Every row comes from one small tree of marks. Brackets hold a mark, then the marks that hang from it, in alphabetical order. Every link used is in the known rows. Which tree was each row made from?
Known rows:
{gulor {vetiv {faku {kipozig moke}}}}: -31, 15, 22, 5, -2, -5, 25, -21, 2, 9, 33, -9, 2, 10, -5, 9, 21, 3, -35, -22, 9, 13, 23, -24, -8, 13, 31, 8, -10, 24, -28, 10, 12, 0, 3, 17, 19, -25, 6, -30, -39, 31, 21, -19, 34, -22, 22, 1, 19, 20, 11, 6, -45, 17
{gulor {vetiv faku}}: -20, 0, -3, 10, -17, 15, 28, -24, -1, -3, 15, -2, -19, 22, -8, 13, 33, 20, -40, -15, 9, 6, 21, -21, 3, 17, 16, -12, -7, 12, -11, -1, 21, 6, -11, 14, 12, -21, 5, -24, -18, 29, 5, -12, 25, 7, -16, 7, 3, 24, 4, 6, -36, 11
{moke {vetiv {faku {kipozig lodom}} gulor}}: 9, 13, 16, -19, 0, 6, 42, -25, -16, 17, 26, 17, 2, 33, -35, -33, -5, 3, -32, -11, 7, 14, 22, 1, -24, -9, 14, -19, -12, 25, -41, 4, 20, 27, 11, 3, 14, -16, 25, -38, -12, 26, 20, -36, 38, -17, -18, -21, -2, 45, 38, 40, -56, -9
{vetiv faku gulor}: 3, 0, -13, 7, -13, 2, 22, -3, -31, -10, 7, 7, 6, 37, -25, -22, 20, 10, -43, -10, -1, 15, 41, -11, -14, 1, 3, -12, -7, 19, -14, -4, 12, 19, 9, 8, 15, -18, 8, -41, -8, 24, -6, -24, 22, 5, -30, 0, -4, 31, 23, 26, -40, -2
{vetiv {faku {kipozig {lodom lifel} moke}} gulor}: 17, 29, 15, 6, -8, 9, 16, 6, -16, 17, 0, 8, 20, 22, -35, -44, -5, 0, -34, -21, -3, 24, 31, -3, -16, -2, -9, -15, -1, 29, -21, 17, -15, 1, 12, -13, 15, -7, 18, -55, -9, 22, 14, -40, 47, -44, 11, 9, -10, 36, 29, 18, -55, 0
{faku {kipozig lodom} vetiv}: 9, 10, -5, -17, 2, -9, 13, -6, 15, 5, -2, 10, 2, -1, -2, 3, -25, -11, 0, -2, -29, 34, 21, 20, -11, 0, 8, 10, 23, 5, 6, 18, 7, -5, -19, -32, -10, -12, 30, -14, -1, -2, 20, -19, 61, -35, 27, 12, -18, 10, 13, 8, -9, 12
{faku vetiv}: -8, -13, -15, -2, -2, -9, -12, 2, 4, -19, -5, 4, 7, -5, -4, 18, 20, 10, -15, -2, -27, 12, 26, -11, -8, 12, 8, 4, 2, 6, 12, 3, 27, -12, -24, -15, -7, -25, -3, 12, 11, -6, -5, 6, 36, -5, -19, 6, -11, -8, -4, -6, 5, -1
{moke {kipozig {lodom lifel}} {vetiv faku gulor}}: 23, -1, 12, 5, 2, 35, 26, -17, -10, 17, -10, 16, 0, 21, -39, -25, -8, 16, -45, -5, 15, -4, 12, 25, -1, 18, 0, -36, -13, 23, -25, -12, 15, 13, -24, -4, 13, -10, 17, -24, 22, 40, 14, -39, 35, 6, -62, 5, -21, 37, 7, 42, -55, -43
{lodom {kipozig {moke {vetiv faku}}} lifel}: -23, 10, 23, 19, 10, 7, 2, -14, -13, 9, 57, -12, 38, -26, -57, -17, 45, -5, -22, -28, 14, -31, -8, -25, -21, 23, -12, -12, -60, 41, -31, 19, 8, -15, -1, 31, 41, -9, -30, 21, -8, 39, 6, -4, -7, -16, -6, 6, 1, -4, -8, 10, -24, -10
{gulor {vetiv {faku {kipozig lodom moke}}}}: -21, 21, 23, 1, 4, 16, 36, -24, 7, 17, 26, -6, -6, 18, -5, -4, 7, -7, -33, -25, 15, 24, 15, -5, -5, 13, 15, -6, 2, 14, -30, 7, -5, 0, -5, -2, 19, -9, 19, -38, -39, 32, 33, -20, 51, -23, 26, 14, 9, 20, 18, 18, -51, 24
{kipozig faku {lodom lifel} {moke {vetiv gulor}}}: 11, 14, 19, 3, 29, 36, -13, 18, -1, 29, -21, 21, 42, 36, -34, -16, 12, -1, -70, -32, -11, -16, -12, 23, -9, 7, -23, -13, -18, 22, -25, 11, 20, -11, -4, -2, 40, 22, -20, -2, 12, -8, -3, -25, 34, -27, -20, -26, 2, -21, -3, 15, -32, -28
{moke {kipozig faku {lodom lifel}} {vetiv gulor}}: 28, -8, 3, 3, 22, 42, 7, 4, 1, 25, -26, 25, 19, 37, -24, -4, -18, 4, -64, -6, -11, -17, 0, 52, 14, 21, 2, -16, -3, 19, -20, -15, 31, 1, -22, -1, 22, 15, 9, -11, 21, 9, 0, -42, 36, 0, -47, -17, -3, 8, -12, 38, -39, -48
{moke {kipozig {faku {vetiv gulor}} lodom}}: 10, -15, -23, 4, 26, 16, 16, -2, 3, -11, -34, 13, 20, 41, 3, 14, -21, -7, -78, 6, -35, 30, 19, 54, 11, 36, 17, 13, 29, 8, 2, -28, 26, -11, -42, -30, 7, 5, 29, -17, 13, 4, 8, -35, 69, 9, -25, 10, -8, -8, 0, 37, -30, -19
{moke {kipozig {lodom lifel}} vetiv}: 19, -2, 20, -6, 13, 34, 11, -11, 13, 27, -11, 7, 1, -14, -18, -6, -25, 3, -14, 1, 11, -16, -26, 36, 11, 11, -8, -26, -5, 7, -11, -7, 4, -2, -23, -9, 3, 8, 9, 9, 25, 23, 17, -18, 10, 3, -33, 5, -13, 3, -21, 16, -26, -40
{vetiv {faku {kipozig lodom}}}: 13, 24, -3, -19, -17, -1, 45, -19, 0, 9, 24, 6, -11, 13, -6, -24, -10, -10, -3, -1, 5, 23, 17, 28, -15, 8, 5, -4, 14, 12, -21, 10, -5, 6, 9, -6, -2, -10, 40, -20, -10, 32, 15, -23, 41, -33, 22, 14, 4, 24, 25, 17, -32, 4
{lodom {kipozig {faku vetiv}} lifel}: 3, 0, -26, 19, 3, 6, -21, 20, 4, -13, 15, 14, 32, -9, -33, 20, 34, -3, -33, -19, -40, -14, 23, 18, -5, 40, -12, 20, -26, 19, 11, 9, 32, -25, -24, 20, 29, -9, -16, 31, 3, -1, -25, -13, 34, -21, 7, 7, -3, -23, -23, 5, 1, -9
{faku kipozig vetiv}: 2, -4, -4, -10, 0, -28, -3, 1, 5, -5, 5, 6, 12, -15, -4, 11, -12, -5, 4, -1, -35, 26, 32, 1, -12, 1, 25, 25, 3, 14, 3, 15, 29, 0, -12, -6, -15, -37, 15, -3, -8, -8, 6, -9, 47, -33, 17, 0, -10, 10, 6, -1, -11, 1
{moke {kipozig lodom}}: 5, -4, 7, -1, 25, 22, 26, -14, 7, 3, -8, -7, -13, 0, 12, 1, -37, -11, -17, 18, 10, 17, -22, 38, 19, 16, 3, -7, 24, -7, -3, -17, -23, -8, -26, -28, -7, 21, 35, -12, 13, 13, 24, -18, 17, 16, 0, 22, -9, 2, -5, 19, -17, -8
{lodom {kipozig {faku {vetiv gulor}} moke} lifel}: -13, -1, -6, 33, 30, -4, -25, 23, -7, -13, 4, 6, 59, 6, -43, 7, 35, -11, -73, -33, -35, -3, 26, -9, -8, 31, -14, 22, -37, 35, 4, 8, 28, -22, -16, 13, 41, 4, -25, 5, -3, -4, -10, -23, 35, -13, 2, 6, -10, -23, -15, 14, -21, 1

Which tree is each row?
7, -8, 18, 0, 35, 29, 28, -32, -1, 17, -12, 8, 3, 21, -11, -11, -37, -8, -46, 2, 13, 10, -9, 17, 12, -5, 8, -28, 0, 9, -23, -21, 4, 14, -24, -22, 11, 19, 24, -32, 7, 16, 29, -34, 19, 28, -37, -7, -20, 30, 9, 46, -37, -22  {moke {kipozig lodom} {vetiv gulor}}
1, 6, 15, -18, -8, -11, 27, -26, -12, 9, 40, 8, 5, 1, -20, -14, 13, 7, 4, -7, 7, -4, 10, 0, -27, 8, 23, -3, -22, 30, -47, 15, 35, 12, 12, 26, 7, -34, 9, 5, -17, 34, 8, -10, 14, -20, -15, -22, 19, 23, 16, 17, -37, -22  {moke {vetiv {faku kipozig}}}
-19, 10, 28, 25, 19, 11, 5, -12, -23, 8, 41, -5, 41, -5, -61, -30, 38, -8, -43, -30, 11, -22, 13, -40, -15, 12, -18, -16, -58, 40, -31, 16, 6, -4, -1, 30, 48, 0, -30, -13, -8, 31, 8, -16, -3, -4, -13, 2, -5, 18, 2, 20, -42, -2  {lodom {kipozig {moke {vetiv faku gulor}}} lifel}
-40, -8, -5, 32, 53, -12, -6, -5, -18, -25, 17, -1, 57, 18, -19, 8, 28, -26, -78, -25, -34, 12, 26, -13, -13, 26, 7, 28, -29, 32, -25, -5, 23, -20, -23, 1, 44, 10, -8, -7, -17, 0, 2, -17, 38, 3, 17, -4, 2, -21, 9, 27, -21, 15  {lodom {kipozig {faku {vetiv gulor}} moke}}
7, 13, 14, 3, 15, 0, -15, 20, 4, 11, -23, 15, 31, -5, -28, -21, -16, -7, -32, -20, -32, 37, 37, -8, -10, -14, -13, -2, 1, 15, 10, 28, -3, -11, -14, -35, 11, -5, 9, -39, 4, -11, 20, -29, 72, -51, 20, 13, -31, 16, 6, 8, -32, 8  {faku {kipozig {lodom lifel} moke} {vetiv gulor}}
-12, -9, 23, 10, 44, -6, -15, -3, -18, 7, 5, 6, 51, 41, -11, -1, 26, -5, -68, -27, -13, -10, -5, -6, -17, 11, 10, 12, -28, 30, -45, -8, 37, -1, 4, 15, 35, 2, -24, 4, -11, -1, -6, -16, 15, 0, -22, -44, 25, -21, 5, 22, -30, -24  {kipozig faku {moke {vetiv gulor}}}
-4, 16, 26, 0, 6, 32, 5, -11, 1, 25, 12, 1, 22, -5, -38, -28, 31, 10, -25, -28, 18, -19, -17, 6, -23, 15, -20, -30, -20, 19, -29, 18, -3, -15, -5, -8, 28, -1, -16, 7, 13, 27, 9, 0, 22, -31, -20, 12, 1, -10, 1, 3, -28, -24  {kipozig {lodom lifel} {moke {vetiv faku}}}
20, 24, -3, -5, -12, 7, 42, -12, -21, 7, 13, 12, -6, 41, -22, -40, -22, -14, -25, -9, 3, 34, 46, 11, -16, -8, 4, -10, 7, 17, -20, 5, -6, 20, 10, -13, 11, -7, 37, -60, -16, 25, 16, -39, 52, -21, 8, -2, -4, 51, 42, 32, -53, 11  {vetiv {faku {kipozig lodom}} gulor}
10, 21, -1, 1, 16, 28, -13, 29, 13, 20, -24, 4, 36, 17, -13, -4, 15, -4, -40, -22, -16, -14, -20, 45, -4, 24, -27, 4, 6, 5, -9, 10, -10, -30, -6, -10, 29, 25, -8, 21, 12, -10, -8, -15, 38, -38, 14, 7, 9, -45, -15, -4, -11, -20  {kipozig faku {lodom lifel} moke}
-21, -1, 33, 4, 40, -3, -9, -12, -17, 18, 9, -1, 34, 18, -21, -18, 14, -7, -39, -18, 8, -2, -10, -41, -14, -11, 6, -11, -31, 26, -33, 4, 11, 8, 5, 2, 28, 5, -27, -17, -6, 2, 17, -8, -3, 7, -25, -21, -1, -1, 14, 18, -30, -6  {kipozig {moke {vetiv gulor}}}
-42, 6, 36, 23, 60, 0, 7, -35, -21, -2, 41, -7, 31, 4, -35, -20, 13, -25, -44, -24, 13, -6, -9, -45, -10, -7, -7, -7, -46, 33, -41, 2, -2, -1, 0, 10, 45, 16, -16, -18, -25, 14, 26, -13, -15, 19, 12, -11, 1, 15, 17, 33, -27, 15  {lodom {kipozig {moke {vetiv gulor}}}}
-7, 11, 19, 10, 5, -19, 17, -6, -36, 2, 20, -2, 25, 23, -20, -27, -1, -3, -33, -18, -3, 27, 38, -20, -14, 2, 24, 6, -17, 38, -36, 5, 3, 8, 16, 2, 18, -17, 17, -48, -28, 23, 14, -31, 32, -24, 11, -10, 10, 35, 36, 22, -58, 2  {vetiv {faku {kipozig moke}} gulor}
9, -15, -26, 6, 8, -8, -15, 17, -12, -24, -26, 17, 31, 42, -9, 20, 23, 7, -65, -13, -48, 13, 45, 10, -9, 19, 11, 18, 2, 11, 2, -9, 58, -4, -18, 3, 16, -14, -4, -7, 10, -15, -19, -20, 56, -5, -27, -15, 0, -15, 0, 15, -20, -11  {kipozig {faku {vetiv gulor}}}
9, -4, 1, -4, 1, -27, -7, 4, -8, -7, -7, 18, 15, 10, -17, 0, -14, -5, -22, -4, -38, 37, 56, -14, -10, -15, 20, 13, 0, 16, 7, 10, 30, 9, -12, -13, -6, -29, 16, -32, -8, -14, 12, -28, 52, -20, 6, -8, -24, 31, 17, 14, -26, 7  {faku kipozig {vetiv gulor}}
30, -3, -11, 2, 9, 30, 7, 19, 11, 8, -28, 10, 14, 14, 2, 13, -27, 0, -31, 5, -11, -6, -11, 77, 23, 40, -6, 2, 21, 2, 3, -12, 4, -21, -27, -13, 2, 23, 20, 16, 23, 7, -7, -24, 32, -10, -8, 10, 1, -21, -23, 13, -17, -39  {moke {kipozig faku {lodom lifel}}}
-22, -3, 27, 9, 22, -7, 8, -19, -30, 5, 25, -3, 31, 22, -27, -19, 35, 8, -48, -27, 12, -4, 7, -42, -28, 6, 16, -13, -36, 37, -43, 2, 22, 4, 6, 9, 34, -16, -19, -18, -10, 22, 8, -8, 8, 2, -31, -14, 11, 12, 24, 24, -48, -14  {kipozig {moke {vetiv faku gulor}}}
29, 19, 14, -16, -15, 19, 25, -9, -10, 31, 13, 22, 8, 25, -51, -40, 2, 11, -20, -20, 3, 2, 29, 4, -21, -12, -5, -31, -19, 21, -24, 16, 20, 25, 13, 11, 17, -23, 15, -25, -1, 25, 9, -36, 38, -35, -22, -17, -11, 49, 22, 29, -48, -20  {moke {vetiv {faku {kipozig {lodom lifel}}} gulor}}
-32, 5, 16, 18, 62, -4, 8, -23, -21, -1, 42, -1, 51, 26, -28, -3, 20, -27, -68, -30, -6, -10, -5, -17, -14, 12, 6, 14, -45, 39, -55, -7, 22, -6, -2, 24, 57, 20, -22, 2, -26, 6, 7, -21, 5, 17, 7, -24, 18, -17, 8, 37, -32, -1  {lodom {kipozig faku {moke {vetiv gulor}}}}
33, 8, -6, -4, -11, 10, -6, 20, 7, 12, -29, 26, 14, 4, -34, -14, -30, -2, -21, -8, -34, 34, 49, 10, -7, -16, -9, -6, 8, 5, 27, 24, 9, 4, -16, -27, 5, -13, 22, -40, 11, -14, 12, -35, 73, -47, 8, 9, -40, 29, 11, 13, -24, 6  {faku {kipozig {lodom lifel}} {vetiv gulor}}
32, -13, -20, 11, 9, 27, -5, 22, 7, -2, -44, 18, 19, 31, -15, 12, -15, 7, -71, 2, -36, 13, 29, 60, 15, 34, -3, 7, 21, 14, 18, -17, 27, -12, -46, -22, 9, 5, 15, -9, 29, -4, -8, -40, 67, -10, -28, 10, -17, -7, -15, 23, -29, -34  {moke {kipozig {faku {vetiv gulor}} {lodom lifel}}}
5, 2, -6, 14, 14, 18, -30, 30, -4, 5, -45, 16, 45, 31, -28, 3, 20, 5, -78, -29, -42, 10, 20, 21, -12, 28, -20, 8, 5, 13, 11, 10, 19, -28, -28, -27, 29, 11, -9, -9, 18, -16, -11, -22, 74, -32, -4, 8, -9, -29, -3, 9, -24, -12  {kipozig {faku {vetiv gulor}} {lodom lifel} moke}
-19, 11, 26, -1, 29, 22, 23, -31, -20, 13, 8, 2, 17, 36, -28, -36, 18, -6, -57, -24, 17, 11, -6, -14, -23, 0, -7, -27, -19, 24, -42, -2, 0, 4, -4, -19, 35, 8, 1, -32, -1, 25, 24, -15, 29, -2, -21, 0, 1, 12, 35, 32, -54, 1  {kipozig lodom {moke {vetiv faku gulor}}}
-20, -15, -2, 17, 30, -16, -27, 19, -22, -18, -20, 7, 53, 35, -4, 13, 28, 2, -82, -17, -42, 15, 29, -11, -12, 26, 18, 32, -9, 27, -15, -6, 43, -16, -20, -8, 28, -7, -13, -4, 0, -13, -14, -13, 56, -6, -12, -10, 9, -28, 7, 11, -28, -8  {kipozig {faku {vetiv gulor}} moke}
-13, 10, 16, 26, 35, 13, -14, 9, -12, 5, 24, 6, 57, 10, -49, -11, 33, -8, -59, -35, -7, -28, 1, -9, -9, 16, -17, 5, -52, 41, -34, 9, 23, -10, -4, 31, 55, 18, -31, 7, -11, 4, -7, -25, 4, -6, -3, -18, 8, -16, -8, 18, -26, -18  {lodom {kipozig faku {moke {vetiv gulor}}} lifel}
26, -1, 4, -11, 19, 36, 7, -1, 11, 22, -12, 13, 14, 17, -10, 9, -13, 3, -38, -3, -6, -26, -25, 67, 11, 36, -3, -9, 1, 13, -24, -8, 31, -8, -27, 6, 11, 13, 9, 27, 21, 16, 2, -23, 30, -10, -40, -9, 5, -23, -23, 22, -24, -58  {moke {kipozig faku {lodom lifel}} vetiv}
-6, 18, 41, -15, 41, 3, 15, -15, 1, 33, 12, 7, 23, 19, -13, -32, -34, -26, -20, -20, 6, 23, -7, -7, -13, -24, 7, -11, -11, 21, -39, 15, -8, 6, 6, -16, 21, 17, 12, -36, -18, 5, 39, -30, 32, -27, 24, -19, -7, 20, 28, 25, -38, 5  {faku {kipozig lodom {moke {vetiv gulor}}}}
7, -2, -32, -11, 7, 12, 6, 7, 16, -8, -23, 18, 15, 35, 4, 19, 16, 1, -49, -8, -37, 17, 9, 48, -12, 24, 1, 14, 24, -4, 1, -3, 30, -21, -28, -18, 10, 2, 19, 12, 17, -3, -7, -13, 66, -14, -5, 4, 2, -36, 1, 12, -11, -5  {kipozig {faku vetiv} lodom}
11, -3, -26, -7, 15, 17, 4, 9, -1, -8, -35, 22, 15, 52, -10, 9, 8, -1, -76, -9, -41, 20, 28, 36, -6, 16, -6, 3, 20, 1, 3, -10, 30, -4, -28, -24, 17, 8, 15, -22, 12, -13, -8, -29, 77, -9, -14, -5, -10, -13, 13, 24, -26, -2  {kipozig {faku {vetiv gulor}} lodom}
5, 23, 6, -4, -30, 33, 30, -12, 17, 26, 11, 12, -21, 11, -24, 0, 9, 10, -18, -15, 6, 10, 23, 8, 1, 9, 2, -17, 2, 12, 0, 13, 3, 4, -4, 9, 6, -20, 20, -33, -20, 28, 15, -27, 58, -34, 12, 10, -5, 37, -1, 10, -45, 7  {gulor {vetiv {faku {kipozig {lodom lifel}}}}}
-33, 7, 2, 23, 50, -8, 3, -9, -10, -14, 39, -13, 42, 9, -5, 5, 18, -30, -41, -15, -4, -4, -15, 0, -7, 31, 5, 29, -29, 34, -40, -3, 1, -27, -5, 11, 43, 29, -6, 15, -29, 12, 1, -12, 9, 8, 34, 0, 22, -32, 0, 16, -11, 13  {lodom {kipozig faku moke}}
